Each row comes from the steps of one path. Every step used is in the known rows, and no mark comes twice. Write the path behind each row, first mark first.
Known rows:
X -> Y -> U -> V -> J -> H -> D -> G: [311 89 260 -16 -145 -56 -98 198 -30 42 191 -320 -269 -137 104 -102 -376 14 -358 -201 -229 298 244 -220 83 276 270]
Y -> U -> V -> S: [-22 245 -211 -35 54 18 182 -48 -11 -186 31 -131 -223 241 481 -167 -308 -79 62 -281 -75 51 286 -249 -124 183 118]
J -> H -> U: [-161 154 333 63 -127 -117 160 -247 -312 6 304 -5 -224 -40 -332 -143 -583 130 -111 -88 -214 -93 -112 -104 -178 101 160]
Y -> U -> V -> X -> H -> D -> Q: [-99 358 103 -3 86 -153 309 88 -541 -256 51 -186 -215 93 373 -430 -405 -398 108 -104 -81 -6 105 -144 -405 295 357]
U -> V -> J: [27 185 -130 188 114 114 14 409 -44 -35 -354 -189 -18 223 325 -211 79 -76 -93 59 -395 9 279 77 -185 10 359]
U -> V -> J -> H -> X -> Y: [165 198 82 253 41 126 -12 433 -220 83 -66 -245 -191 154 236 -235 -50 -45 -138 36 -376 153 205 128 -63 76 474]
X -> V -> U: [-420 252 -264 63 -91 -95 -302 147 -238 19 -202 103 149 152 -228 -224 25 93 -249 170 -725 65 -14 58 225 66 287]
Y -> X: [48 -9 26 -80 52 -73 -52 -94 7 -398 242 61 -102 165 503 18 91 78 159 -372 475 201 -186 36 206 135 126]
V -> J: [63 53 -465 100 -152 194 -45 215 -46 -116 -189 -140 81 134 -91 -45 207 306 20 94 -247 -82 219 229 115 128 -33]
V -> X -> Y -> U: [271 113 -164 -70 131 6 -56 55 -519 8 288 -131 -197 -217 -204 -107 48 -361 -113 76 -77 158 -28 21 18 225 299]
X -> H -> U: [-142 63 393 -30 -238 -237 46 161 -207 -207 -124 58 -36 97 -92 -384 -256 431 70 -56 -405 66 -74 -70 -354 123 42]
G -> D: [-42 -31 354 -86 -67 63 176 209 -49 -88 -100 -22 -245 -371 -113 -167 356 -26 105 -252 -179 -28 -22 -140 112 -3 37]
X -> Y -> U -> V: [272 73 202 -139 -1 -65 -194 43 123 21 114 -199 -224 -61 246 -70 -158 -61 -321 -172 -116 360 232 -284 87 195 156]
J -> H: [-261 131 262 120 -80 -60 123 -194 -266 170 310 -17 -46 -79 -50 25 -298 157 -76 -108 -78 70 -148 78 80 185 88]
V -> J -> Y: [106 -46 -306 78 -277 136 62 243 11 308 178 -270 195 49 -264 87 165 109 -181 84 -282 28 191 129 273 123 -123]
X -> V -> J: [-296 119 -516 21 -132 84 -398 239 -83 -55 -230 -9 180 227 135 -199 278 287 -199 142 -667 25 24 180 333 128 138]
Y -> U: [-100 199 -187 -238 19 -31 43 -289 -72 -287 153 11 -190 104 292 -100 -323 19 61 -220 213 6 190 -199 -8 233 -86]
H -> U -> V -> J: [165 172 3 51 -1 6 68 205 -88 -266 -249 -104 -264 213 -164 -383 -363 -102 -107 69 -474 -228 269 -197 -500 -131 350]
J -> Y -> U -> V -> X -> H -> D: [-14 90 315 -26 -155 -177 330 92 -255 466 576 -232 28 -24 9 -102 -459 -461 -181 -137 -135 161 48 -228 -32 174 126]
J -> Y: [70 -145 221 -33 -165 -86 166 30 72 628 501 -182 164 -121 -232 191 -72 -277 -286 -7 -47 154 -46 -142 238 10 -135]
Y -> X -> H -> D: [-21 -55 406 48 -240 -216 63 89 -110 -405 226 72 25 206 467 -179 -142 313 281 -449 264 237 -283 106 63 219 145]
H -> X -> Y -> U: [632 -37 115 -69 -64 121 -140 196 -240 -93 453 -92 -538 40 3 -190 -140 -120 104 -22 327 224 67 -24 156 46 143]
H -> X -> Y: [676 -151 216 44 -74 136 -161 335 -203 35 379 -98 -440 -7 -151 -141 16 -144 64 80 223 216 -24 71 158 -69 179]
G -> D -> Q: [-40 2 473 -28 -105 -57 384 293 -278 -164 -148 -264 -235 -470 -134 -256 493 -236 111 -146 -170 -59 -131 -165 -6 131 14]

Which path is each row?
[659 25 30 7 -33 188 -139 357 -252 -126 305 -167 -528 128 99 -262 -96 -125 69 5 166 218 184 24 97 62 268] => H -> X -> Y -> U -> V -> J
[214 30 407 149 -123 34 10 41 -412 198 573 -85 -358 -84 -148 -68 -287 58 -33 -48 69 229 -167 125 183 137 217] => J -> H -> X -> Y
[-242 170 -157 -38 2 -145 -263 13 -159 -398 104 138 0 265 347 -132 105 124 -28 -262 -31 244 -201 72 361 189 326] => Y -> X -> V -> U
[-7 87 188 225 -99 -156 319 344 -827 -17 101 -132 54 -129 -299 -352 -27 -275 222 169 -275 -51 -294 245 -335 209 338] => V -> X -> H -> D -> Q
[207 169 139 136 303 -9 -16 388 -337 167 -62 -186 -140 -60 147 -204 79 -560 -203 115 -351 169 38 -3 -240 -2 613] => U -> V -> X -> Y
[-74 140 218 -106 -33 -165 245 63 -241 455 502 -214 21 -25 123 -82 -273 -394 -235 -116 -133 248 55 -224 17 216 102] => J -> Y -> U -> V -> X -> H
[38 -180 497 5 -339 -235 203 100 -7 347 669 -136 174 15 92 65 -178 -69 -87 -313 138 328 -250 -80 270 160 -36] => J -> Y -> X -> H -> D
[-174 69 -157 50 -182 -52 -204 39 -149 -355 241 33 24 299 469 -139 -12 266 31 -316 -47 155 -234 181 414 248 278] => Y -> X -> V -> J -> H -> D
[159 -80 -51 99 -374 -1 110 408 -88 95 285 -292 125 49 -44 0 28 221 -88 -145 -131 151 52 137 284 242 27] => V -> J -> Y -> X -> H -> D -> G
[104 90 224 200 -79 -52 152 600 -106 128 -14 -306 25 136 353 -203 -100 -121 -158 -118 -353 177 134 7 -91 110 430] => U -> V -> J -> Y -> X -> H -> D -> G
[-45 -58 580 138 -351 -236 161 436 -224 -23 -27 -54 65 -85 -27 -268 -339 314 106 -118 -273 104 -155 37 -224 146 128] => X -> H -> D -> G
[89 -116 394 8 -257 -211 235 172 28 290 565 -192 55 107 144 -6 -122 -60 -141 -346 -85 347 -160 -181 164 137 54] => J -> Y -> X -> H -> U -> V -> S
[207 75 -183 205 -242 219 -45 246 -325 9 207 -199 -172 76 -191 -103 9 345 -6 55 -194 78 112 318 240 233 133] => V -> J -> H -> X -> Y
[-89 345 -280 -98 98 46 53 -11 -101 -306 -96 -125 -204 252 504 -246 -262 -34 -3 -165 -76 15 390 -140 -142 242 174] => Y -> U -> V -> J
[-97 340 45 -32 101 -92 215 39 -433 -225 88 -71 -204 146 379 -388 -468 -277 114 -157 -75 6 155 -134 -343 232 367] => Y -> U -> V -> X -> H -> D
[21 -61 498 -57 -169 -252 160 129 -21 253 539 -143 43 72 198 -39 -164 -135 -188 -298 5 346 -174 -186 120 124 105] => J -> Y -> X -> H -> U -> V
[50 53 -409 -27 -261 125 89 94 -33 168 249 -272 90 99 -115 38 -1 129 -150 -19 -172 33 292 31 273 251 -160] => V -> J -> Y -> U
[170 207 112 42 181 -71 135 153 -377 -184 -86 -50 -336 83 -245 -419 -400 -471 -80 115 -394 -220 83 -218 -614 -158 527] => H -> U -> V -> X
[326 12 -77 44 118 22 -75 203 -479 148 217 -138 -103 -266 -347 -57 203 -386 -148 175 -183 148 -124 112 21 114 335] => V -> X -> Y
[-26 220 287 244 163 -91 197 460 -512 72 -135 -92 -34 62 185 -387 -131 -424 46 73 -419 35 -46 88 -450 14 627] => U -> V -> X -> H -> D
[-124 143 195 142 -64 25 -61 26 -512 121 470 42 -270 85 9 -191 -270 64 17 6 -96 102 -250 183 209 118 285] => J -> H -> X -> V
[-47 161 -236 152 -245 113 59 45 -271 -127 25 -145 -77 107 -314 -152 -207 389 -49 23 -399 -144 160 161 -14 193 89] => V -> J -> H -> U
[100 -24 -152 36 -333 7 60 240 -73 12 244 -221 103 167 -88 -60 67 282 -90 -118 -206 130 79 91 229 227 -38] => V -> J -> Y -> X -> H -> U
[108 55 -29 274 39 66 190 348 96 129 -172 -201 -36 201 280 -91 7 -143 7 -102 -423 56 137 -75 -162 -78 275] => U -> V -> S
[-14 378 -170 -25 78 82 104 6 -300 -270 114 -122 -353 275 482 -303 -379 -46 63 -176 19 37 320 -72 -112 265 259] => Y -> U -> V -> J -> H -> X
[-259 51 -409 6 -217 33 -315 258 -44 259 31 -95 267 171 18 -101 246 147 -340 144 -700 101 5 108 449 131 69] => X -> V -> J -> Y
[-18 135 97 147 -26 -17 73 455 -46 120 -64 -248 83 235 444 -185 93 -51 -150 -98 -352 231 145 59 -29 128 331] => U -> V -> J -> Y -> X -> H
[-170 241 421 124 -16 -123 180 -128 -325 36 202 -45 -268 23 -135 -224 -625 -14 -154 -92 -333 -63 -46 -145 -308 48 354] => J -> H -> U -> V
